Each row was made from one walk, in order. Every step used is in the known rows, and no mark comes twice. Write each row's walk.
Known rows
dirolat-kufe-muze-nilu-dibek: [-19  -6 -15  21   6   3  -9  42   5   6  34   4  45  55 -21  23 -34  18
  20 -58  15  -3 -13  27 -28  -8 -12 -22  19]
dibek-vufu-lize-kufe-muze: [ 28   8  -4  -9   9 -22  -5 -47 -37   7  18   0  -6   9  -8  47  17   4
 -44   1  13  -8  36  18   5  37  -8  15   6]
kufe-lize-vufu: [ -2   5  14  14   5 -36  -2 -37  -3  12  13   3 -44 -17  14  13  42 -12
  -6  -6  12   2 -32  12   0   9 -19  21  30]
muze-kufe: [  0  25 -18  -5  14 -10  12   8  14 -11 -10  17   1 -10 -16  -5 -15   6
  -5   2 -16  -7  28   6   9  10  26 -19   6]
milir-nilu: [-23 -25  -8   6 -15 -19  29  -4  25  -2  15  -7  -4  -3 -32  13  17  -1
   2  -1  13   2  35 -47  -7  33  16  -7 -19]
gegu-dibek-nilu-dirolat-kufe-lize-vufu: [ 18  -8  -7  -2  16 -27  -1 -10  25  35  23  43 -10 -41  28 -12  59  10
 -15   4  57   1 -35  39 -38 -60 -18 -30  32]
vufu-lize-kufe-dibek-nilu-kinal: [ 42   7  -1  24  21  31  15 -12  -2 -24 -14 -44   6 -34  13 -15 -22 -14
 -45  29 -12   5  25  -8  40 -39  15  18 -10]
kufe-muze-nilu-milir: [-31 -23  14  50   6 -13  -3  33  20  45  12   1  10  18   9   2   3   5
   8 -40   5 -11 -14 -14 -27  32  -5  -1 -19]
kufe-dibek: [ -5 -22   8   5  -9  -5  13  41 -13 -19 -16   1 -23  -8 -13 -15 -21 -23
  -9 -26  -1   5  13 -12  32  18   7   2 -21]
neku-muze-nilu-kinal: [  4  39  18  12 -15  -6  12  -7  14  10   2 -70  31 -17  48   0  16  20
  24  23 -27 -18 -23 -24  -1  23  -7  12 -13]
dirolat-kufe-dibek: [  3 -20 -33   0   3  -8  22  61 -11 -24  10   5  -7 -20 -21  -3 -21 -26
 -28 -57  13 -13  24   1  25   9   1 -12 -25]
vufu-lize-kufe-dibek-nilu-dirolat: [ 30 -19  -3 -11  11  30 -20  -1 -13  -4 -20 -16  -9 -25   1 -24  -8 -12
 -53  32  13  14   6   2   9 -72  -3  -2   7]
vufu-lize: [  3   6 -20  -1   0 -37  23 -23   3  -5   5 -32 -23  -5 -17 -10  29  -1
 -42  19  16 -28   7 -21  10  41  -3  12  -5]
muze-nilu-dibek-kufe: [-36  11  27   2  -4  26 -26  -2  21   7 -25  10 -13  58  -5 -11 -16   0
  57  23 -31  16 -27   1   7 -14   5 -22  17]
vufu-lize-kufe-dibek-nilu-milir: [ 16  -9 -15  41  28  32  13  11   3  17   6 -16  -3 -42  -7 -32 -10 -30
 -54  28  24  -4  -1 -40  15 -21  13  21 -25]
nilu-kinal: [-10  -2 -10   9 -16  -8  34  -6  15 -22  -5 -36 -12 -27  12  -4   4  -5
  -7 -16 -34 -18  24 -11  26  43  11  -6 -17]
gegu-muze-nilu-dirolat-kufe-lize-vufu: [  2 -25  -1 -20  22 -48 -22  -2  -4  41  52   6  15 -33  80  -6  31   0
 -21 -20  30 -17 -18  28 -41 -84 -35 -19  53]
vufu-lize-kufe-dibek: [ 24  -6 -23   1  27 -12   8  -6 -29 -15 -16 -27 -21 -14 -10   9 -17 -24
 -61  12   6  -5  30 -16  21  -7   7  19   1]
gegu-dibek: [-10  -9   2  -3  -4 -49  33  10  19  15  -6  13 -21  -1  -4  -7  28   0
  -6  16  17 -10   9 -18  -4  47  25 -27   0]
dirolat-kufe-dibek-nilu-kinal: [ 19  -4 -13  23  -3  33  31  60  14 -30  12 -13  23 -41   3 -27 -23 -15
 -12 -42  -3  -1  23  10  43 -21   7 -10 -36]
milir-nilu-dibek-kufe: [-42 -16  -3   3 -20  33   8 -24  27 -21 -14  12 -12  43 -53   2 -13   0
  35  16 -30  17  26 -20 -11  -3  26  -8 -22]
gegu-muze-nilu-kinal-mebep: [-16  19  29 -26  16 -32  24  21  23  23   2 -37  37  -5  87 -18 -30  15
  -2  20 -29   9 -20 -28 -18  12  13  -1  21]
nilu-dirolat: [-21 -29  -8 -27 -25 -10  -2   6   7  -4 -11  -8 -26 -16   1 -15  17  -6
 -15 -16 -10  -9   2  -3  -3   9  -6 -25   0]
neku-muze-kufe-dibek-nilu-dirolat: [ 28  25  17 -18 -13  52 -18  38   0 -11 -28   1  40 -34   7 -52 -31  22
  -3  25  -9  20  -8  23  -6 -81   9   4 -19]
nilu-dirolat-kufe-muze-neku: [  1 -35 -57 -20  12   7 -21  44   1 -31  10  39  12  22  -4  35  11   4
 -17 -73   4 -14   0  32 -23  21 -20   2   2]
kufe-muze: [-14 -21  15   7 -17 -18   1  17   1  -3   8  -8  -6  34 -22  18   8   4
 -17 -39 -14   5  13  18   0  46   3   5 -12]
dirolat-kufe-muze-neku: [  8  -9 -45   5  21  -5  -5  48   4 -28  27  35  15  35 -21  47  13  -4
  -8 -63  10 -11  -3  17   1  59  -7  20  -2]
kufe-lize: [  7  -7  -5   0  -5 -37  13 -33   0   2  -4 -24 -19 -17 -10   9  31 -14
  16  -6   2   1 -27 -14   4  25  -9   1  10]
muze-kufe-dibek-vufu-lize: [ 46  30 -18  -4  22 -12  14  -9 -37 -22 -23  45  -6 -36  -5 -25 -32  10
 -15   9  25 -20  52  17  30  -8   2   8 -15]
muze-nilu-dirolat-kufe-dibek-vufu: [ 14 -22 -10 -25  -2  -2 -19  50 -27  13  -2  49   4 -39  32 -14 -17  -5
  24 -52  35 -12  14  15  12 -32 -36 -49  -4]
muze-nilu: [-18   2  18   6   0 -26  -6  16  17  27   3  -8  -4  10  14   0  15  -2
  25   5   9  -2 -18 -24  10  22  -4 -21  19]

Write each row's walk
[ 33  50  27   5  -5  42  -1  42   4 -11 -13  -5  46 -21  -7 -39 -29  13
   5  36  -4  22 -11  12  17 -44  21  20 -25] -> neku-muze-kufe-dibek-nilu
[ 10 -33  15 -17  -2  46 -29  31  -5  -1 -19   0  -6 -22   6 -19 -19 -25
 -20   6 -10  35   2   3  18 -67   9 -22   8] -> lize-kufe-dibek-nilu-dirolat
[-35 -23 -14  15 -22  13  27  -8  20 -15  15  -7  13  17 -52   3 -23   5
  24   0  11   4  21 -41 -19  14  19  -8  -3] -> milir-nilu-dibek
[  8 -10 -17   0  29   9 -28  10  -6 -18   1  20   1  46  -6  69   5 -14
  -7 -18 -19  18  -4   5   5  46  11  28  24] -> lize-kufe-muze-neku
[-19  38  20   2 -22  15  -5   2   5  15  12 -46  41  26   4 -10  -9  21
  45  33   1  -2 -57 -25 -15   5  -8   8  15] -> neku-muze-nilu-dibek
[-35  -9  20   4 -20  29 -17  -4   5 -23 -20  10 -14  81 -44   9 -23   6
  11 -21 -54  20   2  45  -5  11  12   7 -14] -> nilu-dibek-kufe-muze
[ 33   2   4  12  20  19  -4   3  -9  -5  -3 -21  -1 -12 -12 -11  -7 -21
 -45  40  18  17   5 -13  32 -35  11  18   5] -> vufu-lize-kufe-dibek-nilu
[ 16 -10  11 -16   2   8  -3   9 -41  -4  -8  25 -23 -28   6  19 -20 -33
  -1  -8   1  16  30  -5  46  16   8 -11  -1] -> lize-kufe-dibek-vufu
[  2 -14 -38 -15  10 -28  -7 -23  -5   6  27  14 -32 -43  22  14  41  -6
 -31 -44  22 -18 -18  39 -32 -33 -37 -10  27] -> nilu-dirolat-kufe-lize-vufu
[ 12  54 -11 -15  -4  -2  11   1   8  -6  -2 -22  28 -18  -6  -3  -2  20
  -8  29 -17 -11   3  -1  -9  12  19  11 -12] -> neku-muze-kufe
[ -6  36  25  -2 -19 -16  -5   7   9  28   9 -47  25   5  22   2  29  14
  24  33   3  -7 -46 -30  -6  28 -11   9   0] -> neku-muze-nilu
[-13  10  18   7   6   7 -26 -41   9  11 -33  -2 -12  47  -3  -2  -1  -2
  81  23 -24  23 -56   5  -9 -34 -11 -13  31] -> muze-nilu-dibek-kufe-lize
[-21   6   5 -11 -33  16  11 -14 -14  -9  17  21  -7  -2 -21 -10 -15  -4
  39   0  11  -5  -3  -7  27  42  -3 -17  10] -> nilu-dibek-vufu
[ -2 -38  27  -8 -27  36 -16  49   6  -8 -20   9  -9 -20   0 -51 -13 -12
  -1  -8   3  24  -8   7  25 -49  -3 -16 -13] -> kufe-dibek-nilu-dirolat
[-15 -15  25   1   0 -32   1   4  17   9 -34  37 -31  60 -15  15  26  12
  -6  -2 -30  13  24  43 -16  31  29 -11 -26] -> gegu-dibek-kufe-muze
[-21  24   9  29  -9  -4  10  17  19  49  18 -43  24 -24  27 -19  25   3
  15  21  11 -28 -49 -58 -26  39  -9  13 -29] -> neku-muze-nilu-milir
[ 27   0   3  -4  -5 -18  19  -8 -40 -14  -9  18 -30 -28  -7 -22   1  -8
 -16   3  35 -20  27  -6  42  30 -16  17 -23] -> kufe-dibek-vufu-lize
[-16 -37  22  -6 -12 -18 -35  20   4  23 -11   2   4  34  18   9   3  22
  10 -38  -7   8  -7  28 -33 -16 -21 -23  16] -> kufe-muze-nilu-dirolat
[-10   1  34  21   3   4 -20  -1  19   0 -35 -10  -7  53  27  18  -1  14
  29 -24 -69   9  17  42   5   2   2  -3 -21] -> dibek-kufe-muze-nilu-kinal
[ 21  31  30 -18  29  27  27  55  16 -14 -24   7  56 -31  58 -57 -88  14
 -22  24 -37  36  14  11   5 -58  47  11  -3] -> gegu-muze-kufe-dibek-nilu-kinal-mebep
[-20  18  19  10   3  16 -24 -59  -2  -7 -14  23 -54  30  -6   3  12  -9
  24  10 -29  17 -41  39  -7 -26 -10  20  23] -> nilu-dibek-kufe-lize-vufu
[ -8  13  26   4   8 -16 -24 -53   4   7 -15  20 -70  10  14  15  50 -17
   2  11 -25  13 -27  35   4  -5 -11  20  10] -> dibek-kufe-lize-vufu
[-24 -12  -4  -1 -34  17  28 -26  -1  -7  26  27  10  -2 -40   4 -14   9
  49   4  25   2  29 -35   2  29   6 -15 -10] -> milir-nilu-dibek-vufu
[  2  18 -11  -6 -22  -1  21 -44 -23 -12  16   5  -7  -3 -24 -19  -3   8
   4  22  33 -27   2 -12  18  38 -14   5   6] -> nilu-dibek-vufu-lize
[  4 -20  -3  -3  13   3  -2  25 -21 -13 -16  -7 -20 -10  -7  17 -28 -35
 -27 -12 -17  16  24 -14  24  -1  19  -4   2] -> lize-kufe-dibek
[ 34  55 -15  -8   6 -21  11 -39  -5  -2 -12 -35  29 -29  -5   8  14  18
  16  29 -12  -5 -24   3 -25  -5   2  19   5] -> neku-muze-kufe-lize
[ 25  61   2 -14   1  12 -10 -61 -31  25  20 -39  40   1  17  20   0  19
  17  76  28 -17 -35 -25 -11   0 -19  14  30] -> neku-muze-nilu-dibek-vufu-lize-kufe
[ 28  67   1   3  16 -19  -7 -47  -8   9   7  -5   4 -30  22  14  23  20
  -5  29  -1  -4 -31  31 -28 -23  -7  39  22] -> neku-muze-kufe-lize-vufu
[-26  -6  11  21   2  14  -9 -71  13  -5  -4  29 -36  29 -26  19  11   1
  35  17 -10  24  -8  10 -30 -41   0  23   9] -> milir-nilu-dibek-kufe-lize-vufu
[  0  13 -25 -33 -16  -8 -11  26   8  24  22 -40  38 -21  28   2  29  18
  -4  -8  16 -27 -31  -4 -36 -16 -30 -22   0] -> neku-muze-nilu-dirolat-kufe
[ -9  -5   9  -1   8  17 -36  13  10 -29 -30  48 -28  74 -14  33  20  -7
  19 -17 -45  18  -6  28  15  49   6  33 -14] -> dibek-kufe-muze-neku
[ -9 -63 -51 -11  -3   4  20  45  -1 -21   3  18   5 -35 -28  -2 -21  -6
 -24 -61  24  -9  61 -11 -26 -39  -3 -27 -36] -> milir-nilu-dirolat-kufe-dibek
[ -3   0 -20   3 -18   0  37 -58 -10 -11  25  11   9  -5 -44  -4  -2  18
  16  29  49 -20  34 -40  -5  25  -4   7  -9] -> milir-nilu-dibek-vufu-lize
[ 13  10  14 -19  15 -13  -4 -41 -30  31  45 -12  42   1  43  -4 -22   2
  -4  61  27 -13  15 -26   5 -30   0 -13  54] -> gegu-muze-nilu-dibek-vufu-lize-kufe
[-22  -2   1   6   3  48 -38   6   5 -43 -28  49 -12  95 -32  23 -18   1
  39 -14 -46  21 -24  35   5  28   7  34   2] -> nilu-dibek-kufe-muze-neku
[-25 -49 -20 -18 -25  -9  14  -9  19  -1   0  -4 -12 -17 -19   1  13   7
  -4  -9   6  -4  35 -33 -30  -2   3 -23 -15] -> milir-nilu-dirolat
[ 12   3  -7  31  33 -15 -10 -33 -18  57  23   9  12  -4  23  29  13   6
 -20   2  31 -24   9 -13 -20  26 -17   4  -3] -> dibek-vufu-lize-kufe-muze-nilu-milir
